Each row was made from one path, in order. Every step used is in the known rows, and no mark comes twice. Write each row's path.
Known rows
E-J-B-V-A: [-1.535  0.926 -2.432 -2.468  2.862 -0.506 -0.126  3.331  4.411  0.129
  0.058 -2.833 -1.086 -2.155 -0.909 -2.824  1.319 -1.089  0.116  1.304
  2.409 -1.656  1.586 -1.963]
A-L-E-J-B: [-1.351  2.012 -3.444 -2.704  1.341 -2.910 -0.524  0.902  1.609  0.688
  0.978 -1.960  1.137 -1.492  1.067 -0.322  0.120 -0.292 -1.663 -1.817
  1.964 -0.927 -1.140 -1.684]
A-J-B-V: [-0.953  0.065 -2.505 -1.978 -1.530 -0.253  0.445  3.727  0.688 -0.198
  1.567 -3.902 -0.128 -0.987 -1.231 -1.456  1.055 -1.052 -1.521 -0.500
  1.113 -1.472  1.399 -2.996]
B-J: [-0.418  0.000 -4.002 -1.486  0.776 -1.435  0.210  1.513  1.636 -0.153
  1.438 -2.323 -0.377 -1.585 -1.061 -0.439  1.249 -1.876 -1.625 -0.939
  3.170 -1.571  0.784  1.403]
A-E-J: [-0.227  2.795 -3.764 -3.745  1.836 -1.447 -0.662  0.774  2.934 -0.561
  0.483 -2.712  0.551 -3.309  0.544 -2.155  1.560 -1.325 -2.814 -2.829
  1.648 -1.163  0.596  0.796]
A-L-E-J: [-1.049  2.190 -3.866 -3.365  0.516 -3.336 -0.623 -0.388  3.287  0.806
  1.022 -1.061  1.085 -2.683  0.725 -1.236  0.869 -1.453 -1.767 -2.337
  2.261 -1.254 -1.820  0.678]
J-B-V-A-E-L: [-0.083  3.846 -6.105 -2.595  0.348  1.220  1.504  2.828  1.260  0.624
 -1.156 -3.725 -1.610 -1.428  0.678 -2.039  0.717  0.116  0.191 -0.428
  1.378 -2.079  0.079 -2.088]
B-J-E-L-A-V: [-1.975  3.109 -4.779 -3.688 -2.071  0.016  1.484  0.206  1.907 -1.083
  1.103 -3.688  1.645 -1.690  2.838  0.283  2.055 -2.027 -4.743 -3.742
  4.234 -3.243 -2.217  1.965]
R-A-E: [ 1.975  1.647 -4.660 -3.924  0.297 -0.612 -2.153  2.413  3.354  0.967
  0.398 -1.960  0.853 -3.044  0.499 -1.528  0.943 -1.046 -2.309  1.272
  1.030 -1.515  1.862  1.725]
B-J-E-L-A-R: [-1.812  2.955 -4.167 -3.776 -0.177  1.388  2.542  0.000  1.754  0.678
  1.836 -4.904 -0.818 -2.233  0.620 -0.769  1.214 -1.735 -4.633 -3.406
  5.159 -1.273 -0.034  2.543]
L-E-J-B-V-A-R: [-2.449  2.354 -2.453 -6.205  1.445 -0.740  0.633  1.469  4.435  2.335
  0.427 -5.127 -2.141 -3.782  0.653 -2.919  0.735 -0.895  0.961 -0.733
  3.072 -0.577  2.984 -1.161]
R-A-V: [ 2.148  0.621 -3.361 -3.407 -0.631 -1.047 -2.568  1.991  3.153  0.579
  1.229 -1.707  2.006 -2.354  0.474 -1.482  1.077 -1.668 -2.453  1.059
  1.088 -2.578  0.658  1.547]
L-A: [ 2.501  0.447 -4.539 -2.370  2.505 -1.471 -0.245  3.744  2.201 -0.333
  2.009 -1.512 -1.321 -2.294 -0.588 -2.171  1.407 -1.181 -4.138  0.604
  0.507 -2.441  1.058  2.092]
E-J-B-V-A-R: [-1.237  1.597 -1.946 -3.648  1.995  1.252  0.930  2.309  4.206  1.381
  0.916 -4.700 -1.940 -2.909 -1.415 -3.481  0.791 -1.198  0.124  0.490
  3.324 -0.687  2.859 -1.931]
E-L-A: [ 2.712  2.086 -5.381 -1.002  2.690 -1.256  0.411  2.808  0.927 -0.412
  1.663 -1.435 -0.852 -1.547 -0.305 -2.338  0.927 -0.817 -4.357 -1.663
  1.578 -2.690 -1.406  1.795]
E-L-A-J: [ 1.646  1.964 -4.227 -1.124 -0.811 -1.006  0.365  2.507  0.888 -0.690
  2.333 -2.174  0.072 -1.754 -0.542 -2.264  1.369 -1.857 -3.832 -2.454
  2.539 -3.282 -1.244  0.933]
L-E: [ 0.235  1.327 -4.768 -4.475  2.084 -3.437 -0.755  1.250  0.740  1.180
  0.652 -1.995 -1.672 -2.682  0.187 -1.268  1.124 -0.686 -1.767 -1.862
 -0.069 -1.442  0.931  2.068]
A-V-B-J: [-0.830 -0.190 -4.871 -1.600 -1.363 -0.305  0.604  1.148  3.221 -1.111
  1.978 -3.199  0.523 -0.868  0.833  0.408  0.484 -2.644 -1.116 -1.151
  2.721 -2.707  0.253 -1.873]
L-A-J-E: [-1.659  1.069 -2.788 -4.610 -1.137 -0.563  0.098  2.360  1.842 -0.509
  1.538 -3.148 -0.538 -3.002 -0.128 -1.002  2.302 -2.060 -4.920 -0.903
  1.168 -2.635  1.127  1.980]
B-J-E: [-3.547  0.877 -3.538 -3.571  0.639 -0.515  0.633  0.413  1.525 -0.002
  0.326 -3.229 -0.568 -1.787 -0.393  0.481  1.901 -1.630 -2.971 -1.637
  2.798 -1.156  0.800  2.034]
J-E-L-A-B: [ 0.029  1.718 -6.298 -2.305  2.148  0.055  1.414  1.496  0.522 -1.052
  1.625 -1.743 -0.528 -1.295  1.507 -0.789  0.281 -1.327 -5.749 -2.158
  0.598 -2.724 -1.269  2.460]
L-A-B-J-E: [-1.984 -0.460 -5.296 -3.198 -0.020 -0.222  1.479  1.828  2.946 -1.350
  2.304 -2.475  0.035 -1.819  2.008  0.766  0.949 -2.619 -4.531 -0.259
  2.525 -2.436  1.099  2.885]
J-B-V-A: [-0.093  0.477 -3.905 -2.365  1.876  0.166  0.438  4.269  2.282  0.907
 -0.060 -2.805 -2.577 -1.413 -1.441 -2.196  0.989 -0.481  0.358  2.681
  0.489 -1.983  2.052 -1.540]
B-V-A-E: [ 0.238  2.404 -5.555 -4.751 -0.699  0.459  0.732  2.528  4.077  0.883
 -0.895 -2.809 -2.113 -3.491  0.111 -2.725  1.926 -1.431  0.283  1.346
  0.487 -2.195  1.741  0.644]

Write each row's path
[-2.219  2.378 -4.804 -2.695  0.674 -0.359  1.488  1.011  1.924 -0.559
  1.028 -3.002 -0.099 -1.429  1.150 -0.053  1.710 -1.672 -4.711 -2.656
  4.324 -2.254 -1.385  2.433] | B-J-E-L-A
[ 0.430 -0.195 -2.973 -2.450 -1.676 -0.357  0.673  5.343  2.279 -0.726
  2.451 -3.744 -0.076 -1.507  0.066 -1.739  1.343 -1.356 -3.091  0.708
  1.635 -2.265  1.605 -2.315] | L-A-J-B-V
[-1.199  0.637 -2.222 -1.999  2.945 -1.081 -0.092  3.065  2.889 -0.569
  1.080 -3.244  0.303 -1.454 -0.488 -2.239  0.965 -0.621 -2.474 -1.033
  2.083 -0.606  0.670 -2.748] | E-J-B-V
[-3.949  1.447 -5.394 -1.241  1.432  0.375  1.623 -0.048  1.849 -0.607
  0.420 -3.381 -0.783 -0.101  0.038  0.916  0.246 -1.708 -2.586 -3.057
  3.592 -1.718 -1.364 -1.087] | V-B-J-E-L
[ 1.259  1.554 -3.753 -3.615  1.698  0.791  0.584  1.322  1.851  2.215
  0.924 -3.097 -3.634 -3.332 -2.840 -3.140  0.913 -1.514 -0.047  1.167
  1.288 -1.694  2.975  2.200] | V-A-R
[-0.357  1.419 -3.167 -3.816 -0.013 -3.209 -2.854  0.266  5.898  1.675
  1.158 -0.469  2.874 -3.017  1.334 -1.133  0.653 -1.802 -1.622  0.195
  3.343 -1.344 -1.169  1.215] | R-A-L-E-J
[-2.282  1.385 -2.862 -4.571  2.405 -3.008 -0.406  2.104  3.150  0.381
  0.554 -3.550  0.102 -2.297  1.602 -1.621  0.861 -0.298 -1.608 -2.294
  1.883 -0.432  0.843 -1.938] | L-E-J-B-V
[-3.386  1.637 -5.951 -1.868  0.279  0.797  1.848 -0.589  1.569 -0.160
  0.080 -2.064 -1.082 -1.129  0.545  0.262  0.628 -2.479 -0.679 -1.341
  3.543 -2.952 -0.669  2.507] | V-A-B-J-E-L
[-1.439  1.031 -2.789 -3.622 -0.536 -2.278 -1.940  2.110  6.129  1.605
  0.904 -2.028  3.152 -2.001  2.230 -0.939  0.127 -0.923 -1.162  1.124
  3.418 -0.593 -0.732 -2.355] | R-A-L-E-J-B-V
[-1.254  2.909 -4.023 -4.856  0.231 -0.156  0.103  1.590  6.242  0.118
 -0.738 -2.859 -0.705 -4.201  0.613 -3.409  2.251 -2.075 -0.008 -0.106
  2.440 -1.854  1.159  0.198] | B-V-A-E-J
[-0.418  0.944 -2.100 -1.367  4.355 -1.637 -0.887  2.519  1.116 -0.578
  1.242 -2.557  0.108 -1.330 -1.022 -1.553  0.661 -0.327 -2.760 -1.377
  1.808 -0.947  0.937 -1.419] | E-J-B
[-1.685  3.002 -4.662 -2.707  2.795 -0.392  0.550  0.017 -0.883  0.285
 -0.264 -2.493 -1.168 -1.374 -0.910 -1.066  1.255 -0.386 -4.112 -3.520
  0.851 -1.431 -1.559  1.642] | J-E-L
[-1.336  2.389 -3.397 -3.587  1.158 -0.371  0.284  2.620  3.140 -0.642
  0.329 -4.154  0.829 -2.310  1.390 -1.836  1.144 -0.411 -2.390 -1.941
  1.792 -0.447  1.020 -2.881] | A-E-J-B-V
[-0.216  2.161 -5.157 -3.900  0.114  0.918  0.794  3.815  2.512  0.868
 -0.827 -3.732 -2.108 -2.318  0.360 -1.904  1.198 -0.188  0.460  1.794
  0.278 -1.746  2.470 -1.756] | J-B-V-A-E
[-4.045 -0.103 -4.411 -2.629  1.298  0.033  0.935  0.892  3.088 -0.555
  0.746 -3.419 -1.272 -1.061 -0.286  1.091  0.626 -2.121 -2.420 -0.806
  2.544 -1.358  1.043 -0.745] | V-B-J-E
[ 0.261  0.588 -4.397 -3.087  1.027 -0.279  0.327  2.881  3.829  0.858
 -0.071 -1.869 -2.556 -2.628 -1.752 -3.004  1.750 -1.635  0.207  2.124
  0.807 -2.369  1.339  0.772] | B-V-A
[-2.294  0.516 -1.795 -4.553 -1.449 -0.269 -2.292  1.403  2.908  0.795
  0.693 -2.672  1.160 -2.830 -0.779 -0.726  1.716 -2.250 -3.022  0.626
  1.885 -1.866  1.744  1.875] | R-A-J-E
[-2.525  0.515 -4.686 -4.187 -1.541  0.526  1.210  1.729  4.718 -1.631
  1.763 -3.967  0.435 -1.794  2.774  1.235  1.301 -2.778 -3.962 -0.745
  2.838 -3.098  0.337 -0.422] | L-A-V-B-J-E
[-0.903 -0.959 -4.997 -0.519  1.369 -0.716  0.600  2.106  3.255 -0.656
  1.790 -2.501 -1.031 -0.686 -0.971  0.140  0.104 -2.243 -1.137 -0.092
  2.851 -1.770  1.000 -1.434] | V-B-J
[-2.244  2.028 -5.159 -2.825  0.481  2.070  2.930  0.514  3.254  0.171
  2.244 -5.130 -1.568 -1.388  0.778 -0.092  0.055 -2.097 -4.237 -2.614
  4.956 -1.464  0.112 -0.251] | V-B-J-E-L-A-R
[-0.890  1.527 -6.408 -2.954  0.685  0.671  2.182  2.032  2.355 -1.080
  1.434 -2.293 -0.238 -1.318  2.084 -1.411  0.665 -1.574 -5.496 -1.823
  0.958 -2.394 -1.526  1.260] | J-E-L-A-B-V
[-3.200 -0.042 -3.749 -4.038 -1.843  0.593 -1.184  0.853  5.721 -0.174
  0.938 -3.505  2.128 -1.555  2.045  1.446  0.656 -2.880 -2.283  0.750
  3.524 -2.344  0.911 -0.571] | R-A-V-B-J-E
[ 2.235 -1.219 -4.850 -1.436  1.634 -0.921 -1.945  2.565  2.979  0.336
  2.192 -0.379  0.909 -1.596 -0.134 -1.287 -0.396 -1.909 -2.387  2.370
  0.554 -2.057  1.557  2.098] | R-A-B
[ 0.147  1.896 -2.697 -3.234  2.047 -0.802 -2.705  2.809  3.978  0.290
  0.501 -2.938  2.367 -2.546  1.462 -1.283  0.434 -0.531 -2.478  0.530
  2.628 -0.851  2.035 -0.996] | R-A-E-J-B
[-3.948  1.264 -2.755 -5.362 -2.451  0.725  0.601  1.547  3.532  0.656
 -0.572 -3.392 -1.810 -3.241 -1.306 -1.917  2.815 -2.626 -0.539  0.675
  1.464 -2.515  1.553  0.685] | B-V-A-J-E
[ 1.692 -0.404 -4.373 -2.408  0.113 -0.191 -2.196  2.515  4.780 -0.011
  1.686 -1.886  1.318 -1.530  0.556 -0.847 -0.056 -2.045 -1.966  1.852
  0.744 -2.764  0.888 -1.309] | R-A-V-B
[-1.249  1.787 -3.137 -4.705  2.978 -3.970 -1.313  0.349  2.933  0.447
  0.823 -2.071 -0.100 -3.447  0.759 -1.832  1.351 -1.190 -2.062 -3.197
  1.888 -1.225  0.382  1.641] | L-E-J
[-3.850  0.647 -4.466 -3.711 -1.381  0.482  0.967  0.029  3.048 -1.002
  0.912 -4.103  0.422 -1.332  1.393  1.459  1.016 -2.545 -2.373 -1.899
  2.378 -2.381  0.242 -1.103] | A-V-B-J-E
